Known rows, with every step that occurs:
kaga/fezunun: [ 14   0 -18  -2 -20  -3 -10  -7 -13 -18 -22  -6   5  -2   2   0  19  -8
 -15  -9 -10  12   0 -21 -21 -16 -12   0  -6  23 -12  10  13 -16]
peroso/gova/lokevaz/tade/kaga: [  8  -6   1  19 -25  23   9  -6  18   3 -11   5 -14  15  10   1   1 -15
 -21  -8  -3  -9  16  -5   2 -13 -29   0  19  -5  -9  35   3  -3]
gova/peroso: [ 16  19  -5   5 -13   1 -12   5 -11 -27 -30   0   4   6   2  -9  13 -23
 -15   1 -18  20   3  -7 -13 -19 -29  -8 -10  11 -20  13  25   6]
peroso/lokevaz/tade: [  9  -4 -17  25 -22   2   1   4   5   3 -24   3  -6  12  19  -2  14  -7
  -6  -5 -15  -1  10  -8 -40 -10 -15   2   4  13  -9  19  18  -2]
tade/gova: [ 14  26   1   1 -20  18  -5   2 -14 -16 -43 -19  -4   0  11  -1  13  -1
 -20   0 -14   3  -7 -13 -23 -25 -18  10  -4  12  -9  19  22  -1]
tade/gova/peroso/lokevaz: [ 12  31  -6  16 -24  14  -8  13 -10 -31 -34   2  -4  -6  25 -11  15 -20
 -10   3 -13   7  -7  -1 -27 -15 -29   4 -14  17 -12  13  28  11]
peroso/gova/lokevaz: [ 11   7  -2  24 -27  32   0   5  11 -25 -18 -14 -11   0   2  13   8  -8
 -19   5 -13 -13   4  -6 -13 -24 -40   2   9  -5 -14  38   9 -10]
gova/tade/kaga/fezunun/bavom: [ 12   1 -18  -8 -13   1  -7 -26  -1 -33 -24  -2  -2  -4  -2 -14   3  -4
  -7 -20 -15  11   0 -35 -10  -5 -15  -4 -20  10  -4  -5 -14 -10]
tade/kaga/fezunun: [ 13  -4 -15  -4 -21  -4  -1 -13  -6  -8 -14  -3   5   1   5 -15  10 -16
 -12 -18  -5  23   7 -20  -5  -6 -14   3  -8  19 -18   2   3 -10]
lokevaz/gova: [ 12  13  -9  -8 -25   6   1   7  -8   4 -28 -20  -4  10   1 -12  19  -8
 -16 -15 -11  14   8 -17 -33 -11 -25  -3  -1  11  -8  16  13 -12]
baso/bavom/fezunun: [ 13  21  15  30 -21  15   0  -3 -13 -28 -22  -4  12  12  13   3  20 -12
 -15  -4 -10   3 -12  -2 -24 -10 -13  -8  -2  11 -28  17  27   2]
kaga/fezunun/bavom/gova/tade/lokevaz: [ 22  -4 -11   2   1   9 -21  -3   0 -21 -30   6  -3 -40  -3   4   1  -7
  13  -9 -24 -13 -12 -20 -30 -29 -31 -15 -26  15   5  24  -2  -6]
baso/bavom/gova/lokevaz/tade/kaga: [ 10 -17  23  19 -29  12   2  -6   9  16 -21  21  -4  22  22 -11  -4 -11
 -21  -4   6  -8   7   9  -8 -10 -35 -14  27   4  -8  43  19  17]
gova/bavom: [  8  12 -13  -1 -21  -3  -9   3 -11  -6 -13 -13  -4   0  -2  -4  -5 -15
  -5  -8 -14   8  -4  -8 -18 -30 -23   0  -1  14 -21  25  24  -3]
fezunun/bavom/gova/tade/lokevaz/peroso: [ 31   1  10  19   0  17 -16   6   3 -16 -45  -3 -12 -38  16   8   5 -10
   5   2 -35  -9 -15 -20 -27 -30 -36  -8 -25   3   2  16   1  10]
lokevaz/gova/tade/kaga: [ 17   8  -5  -8 -32   3   3  -2   8  -1 -26  -9 -10  13   6 -31  13   2
 -13 -23  -6  15  17 -20 -17   7 -41  -4  -5  -1  -6   6  -1   1]
kaga/tade/lokevaz/peroso: [ 29   5  -4  20 -11  10  11  25   9  -5 -14  -2   0 -17  19   8  17 -30
 -12  -3 -39   6  -9  -1 -22 -19 -17  16  -4  23 -11   9  16  -4]
gova/peroso/lokevaz/tade/kaga/fezunun: [  8  -7 -26   9 -22 -13  -7  -6   0  -9  -7  32   3  11  21 -18   9 -33
  -6 -19  -4  25  12 -11 -12   8 -11  -7  -6  23 -12  -2  13   6]
lokevaz/gova/tade: [ 17  11 -10  -8 -31   8  -5   4  -2 -13 -30 -13 -10   8   2 -13  22   9
 -12 -15  -9   5  14 -23 -32  -3 -41  -5  -4   2  -3  14   8  -4]
gova/peroso/lokevaz: [ 13  14 -13  22 -22   3  -7  12  -1 -29 -24   4  -1   1  15 -11  15 -24
  -3   0 -19  16   6  -1 -27 -11 -35  -5 -15  12 -23  10  22   9]
bavom/gova/peroso/lokevaz: [ 12  11  -2  25 -21   2  -6  14  -6  -8 -26  10   1 -15  20 -15   8 -20
  10   4 -17  10   0  12 -27 -15 -48 -11 -14   6 -19  19  30  15]
bavom/baso: [ 17  -6 -13   5 -18  12  -3  16 -12  -7 -38 -15  12  19   8  -6  11 -10
  -2   3 -21  18  -3 -24 -23 -39 -23   1  -5  13 -29  16  21  -5]
kaga/tade: [ 12  11 -12   5 -18   5  17  10  -3  -7 -11  -8   4   3   2  -4  10  -8
 -14  -5 -28   7   0   6 -23 -17 -20  13   5  14 -16  14  20 -12]
gova/tade/lokevaz/peroso: [ 40  -1   3  24 -16  13 -14   9  13 -26 -35  -5 -10 -13  19   6  21  -8
 -11  -1 -28  -1   2 -26 -20 -17 -36   2 -16  15  -9   9   5  13]
tade/kaga/fezunun/bavom: [  6   3 -18  -8 -10   2  -3 -23 -11 -18 -23  -7   4  -6  -1 -11   2 -19
  -9 -20 -14  22  -2 -29 -11 -11   1  -3 -17  16 -11  -3 -10 -16]
kaga/fezunun/bavom/gova: [  5   1 -11  -8  -3   3 -11 -10 -22  -8 -31  -5   4 -29  -3   4   3 -10
   2  -7 -20   4 -16 -18 -28 -27 -12  -9 -12  10  -2  15   8 -18]
gova/peroso/lokevaz/tade/kaga: [ 11   1 -13  21 -21  -6   1   1   7  -2 -17  22  -1  19  22 -25   5 -32
  -6 -14 -10  23  17  -1 -12   2 -21  -5  -5   9 -19   6  18  14]
tade/lokevaz/peroso/gova/bavom: [ 16   8   1  23 -16  11  -7  19   0 -14  -6  -3 -12 -24  14  21  -5 -39
   1   2 -30 -10 -10 -11  -6 -35 -31  10  -7  10 -16  24  22   5]

Rows:
[ 12   5 -14  20 -18  -2  -7   8  -1 -11 -24  19  -2  13  19  -9  13 -25
  -9  -2 -16  11   9  -3 -29  -9 -19  -7  -1  13 -13  13  28  11]  gova/peroso/lokevaz/tade
[  4   3 -17   7 -26  14  -1  23 -16  -9 -12  -8   2   9   3   7 -13 -24
   9   6 -24   0  -9 -15  -9 -52 -34   7   0   3 -28  29  30  -2]  peroso/gova/bavom/baso
[ 14  10   2  24 -28  16   1   4  -9 -18 -27 -10  -8  -9  21  18  17 -16
 -14  10 -27   0  -1 -18  -6 -20 -27  14  -1  -2 -16   4  18  -1]  lokevaz/peroso/gova
[  8   5 -21 -23 -20   0  -3 -16  -4 -16 -23  -5  -6  -3  -3 -20   7  -5
  -7 -31  -6  16   5 -40 -20   7 -17  -9 -13   9   6  -4 -19 -18]  lokevaz/gova/tade/kaga/fezunun/bavom
[  7 -15 -14   9 -25  12   3 -13  13  -5  -3  16  -8  11   6   7   7 -17
 -22 -13   4  -5  11 -16   3  -5 -18  -1  18   5  -2  25   1 -11]  peroso/gova/lokevaz/tade/kaga/fezunun
[ 15  19  -3   5 -27  31  13  14  10 -18 -21 -12  -6  -1   8   1  13  -3
 -32  -3 -16  -6 -18   6 -25 -18 -23  17  16  14   1  32  15 -12]  kaga/tade/gova/lokevaz
[ 11   2  -4  23 -17  -4  -7  10  -7   8 -26  26  -4  -4  21 -10  10 -20
   5   0 -12   1   3   9 -29 -15 -34 -14   0   6  -8  23  35  15]  bavom/gova/peroso/lokevaz/tade
[ 13  -4 -28  -3 -43  -4   1   0  12 -10  -9   2 -10   0  16 -28  21  -2
  -1 -28   1  15  16 -24 -29  24 -37   0 -13  14   1  -6 -13  -6]  peroso/lokevaz/gova/tade/kaga/fezunun
[ 20  -6  -7  21 -15  18  -7  34  -6  -8 -15   2  -1 -12  18  18  -8 -43
  13   8 -32   1 -17 -23  -7 -56 -31   9 -10  14 -25  24  27   5]  tade/lokevaz/peroso/gova/bavom/baso
[ 14 -12  12   2 -34  -3 -10 -11  -6 -18 -18  22   1   2  19 -15   3   2
  -5  -5   0  -5   4  -7  -3   0 -44 -10  -1  12  -8  12  12  17]  baso/bavom/gova/tade/kaga/fezunun
[ -1 -11 -30   9 -13  -2   1 -18   0  -4 -17  11  -3   2  12  -9   1 -22
  -2 -23 -11  11   5 -25 -27   0   8   1  -7  18  -1  -1  -6 -13]  peroso/lokevaz/tade/kaga/fezunun/bavom
[ 14  10   4   5  -7  13 -12  -9  -9 -16 -44  -9  -7 -18   0  -5   1  11
   5   0 -26  -8  -8 -12 -28 -25 -37 -11 -13  -6  -2  22   7   1]  fezunun/bavom/gova/tade
[  8  -3  -3  21 -23  26   2   1  12  -6 -17   1 -15  12   4  19  10  -8
 -24   1  -9 -19   8  -8 -15 -23 -27  -2  21  -3  -3  41  16  -9]  peroso/gova/lokevaz/tade
[  0  17  -7  10 -26   7  -1   5  -9 -12  -6  -9  -9  -4  -2   9 -10 -19
   0   0 -19  -9  -4  -4  -7 -36 -32   5   0   2 -21  30  26  -5]  peroso/gova/bavom
[  5   5 -22  -8  -8   4 -11 -13 -18 -26 -30 -14   3  -9  -6   6   9 -13
 -10  -9 -21   9 -10 -31 -27 -22   2  -4 -13  17  -6   8   2 -22]  kaga/fezunun/bavom
[ 20   7  -1  29 -16  20  18  28   9 -13  -4   2  -4 -21  19  20   8 -32
  -6   4 -43 -11  -6   6 -11 -25 -28  20  -1  13 -10  13  19  -5]  kaga/tade/lokevaz/peroso/gova
[ 13  24  -6 -11 -22   1  -6  12 -15 -14 -29  -4   2   8   0 -15  18 -24
 -17 -11 -13  24   8 -12 -20 -10 -30 -16  -7  12 -11  15  23   0]  lokevaz/gova/peroso
[ 26  -4   1  22 -28  22  -6   2  10 -19 -33 -16  -9  -1  18   8  26 -12
 -31   4 -13   9  -6 -22 -19 -13 -27   2   7   8  -9  16   7   0]  gova/lokevaz/peroso
[ 16  10 -13  -3 -16  10  15  31  13   9  -3  -3   0  -6  -2  -9  10 -24
  -8 -20 -26   3   3   6 -37 -13 -27   4  -3  24  -5  28  14 -16]  kaga/tade/lokevaz/gova
[ 12 -14 -17  -6 -16 -13  -2 -16  -7   7 -14  12   2  14  10 -10  11 -16
 -19 -22  -3  18  13 -23  -8  -3   1  -1   5  19  -8   3  10  -9]  lokevaz/tade/kaga/fezunun
[ 23   0  10   9 -23   5  -1  -7   5   2 -29   0  -7  -5  14 -26   1   7
   2  -9 -12   5   9  -4  -7 -11 -53  -5 -11  -7 -14  16   6  14]  bavom/gova/tade/kaga
[ 11  -4  -5   8 -15  -4   4 -11   1  14 -24   2  -3  23  11 -17   6 -11
 -17 -15  -9  15  16 -12 -10 -11 -11  -1   5   8 -16  13  11   3]  lokevaz/tade/kaga
[ 12  14   0  18 -26  15  -4   0   3 -33 -22  -9 -10   0   6   8  11   6
  -5   5 -22 -16   9 -13 -12 -20 -46   5  -4  -9 -12  19  12  -1]  peroso/gova/tade
[ 14  25   1  -2 -14   4 -13   4 -20 -14 -42  12  -3  11  13  -2  13 -16
 -25  -1 -11   5  -4 -11 -15 -23  -7  -5   3  14  -1  20  35  13]  lokevaz/tade/gova/peroso
[  7  31 -11  13 -25  12  12  23  -2 -26 -16   9   1  -7  22 -11  12 -23
 -10   1 -24   6 -14  15 -28  -8 -28  16  -6  20  -7  10  30   4]  kaga/tade/gova/peroso/lokevaz
[ 18  -7  -5  13 -18  17  -7   0  11  -2 -30  -4  -9  19   4   5  16  -5
 -30  -6  -5  -2   7 -13 -26 -17 -18  -7  17  10  -4  39  12  -7]  gova/lokevaz/tade
[ 20 -12   4  14 -17  15  -7   1   7  18 -33   5  -9   1   7   2  10   1
 -16  -2  -4 -10   2   1 -27 -22 -31 -13  18  -1   0  46  20   0]  bavom/gova/lokevaz/tade
[  3  -7 -22 -10  -4  -6  -3 -23 -10   0 -21   6   2   8   1  -7   0 -21
 -13 -24 -11  16   1 -30 -14 -11  16  -5  -2  17  -2   2  -2 -14]  lokevaz/tade/kaga/fezunun/bavom
[  9 -10 -31 -10  -7  10 -10   2 -24 -23 -36 -10  18   2  -2   3   7 -17
   1  -4 -24  18 -16 -42 -26 -38   3  -3 -15  22 -14   6   6 -22]  kaga/fezunun/bavom/baso
[ 11  28  -4  -1 -20  15  13  12  -8 -11 -23  -8   1  -4  10  -4  12  -5
 -20  -3 -25   1 -14   4 -23 -20 -14  21   5  17  -5  16  25  -8]  kaga/tade/gova
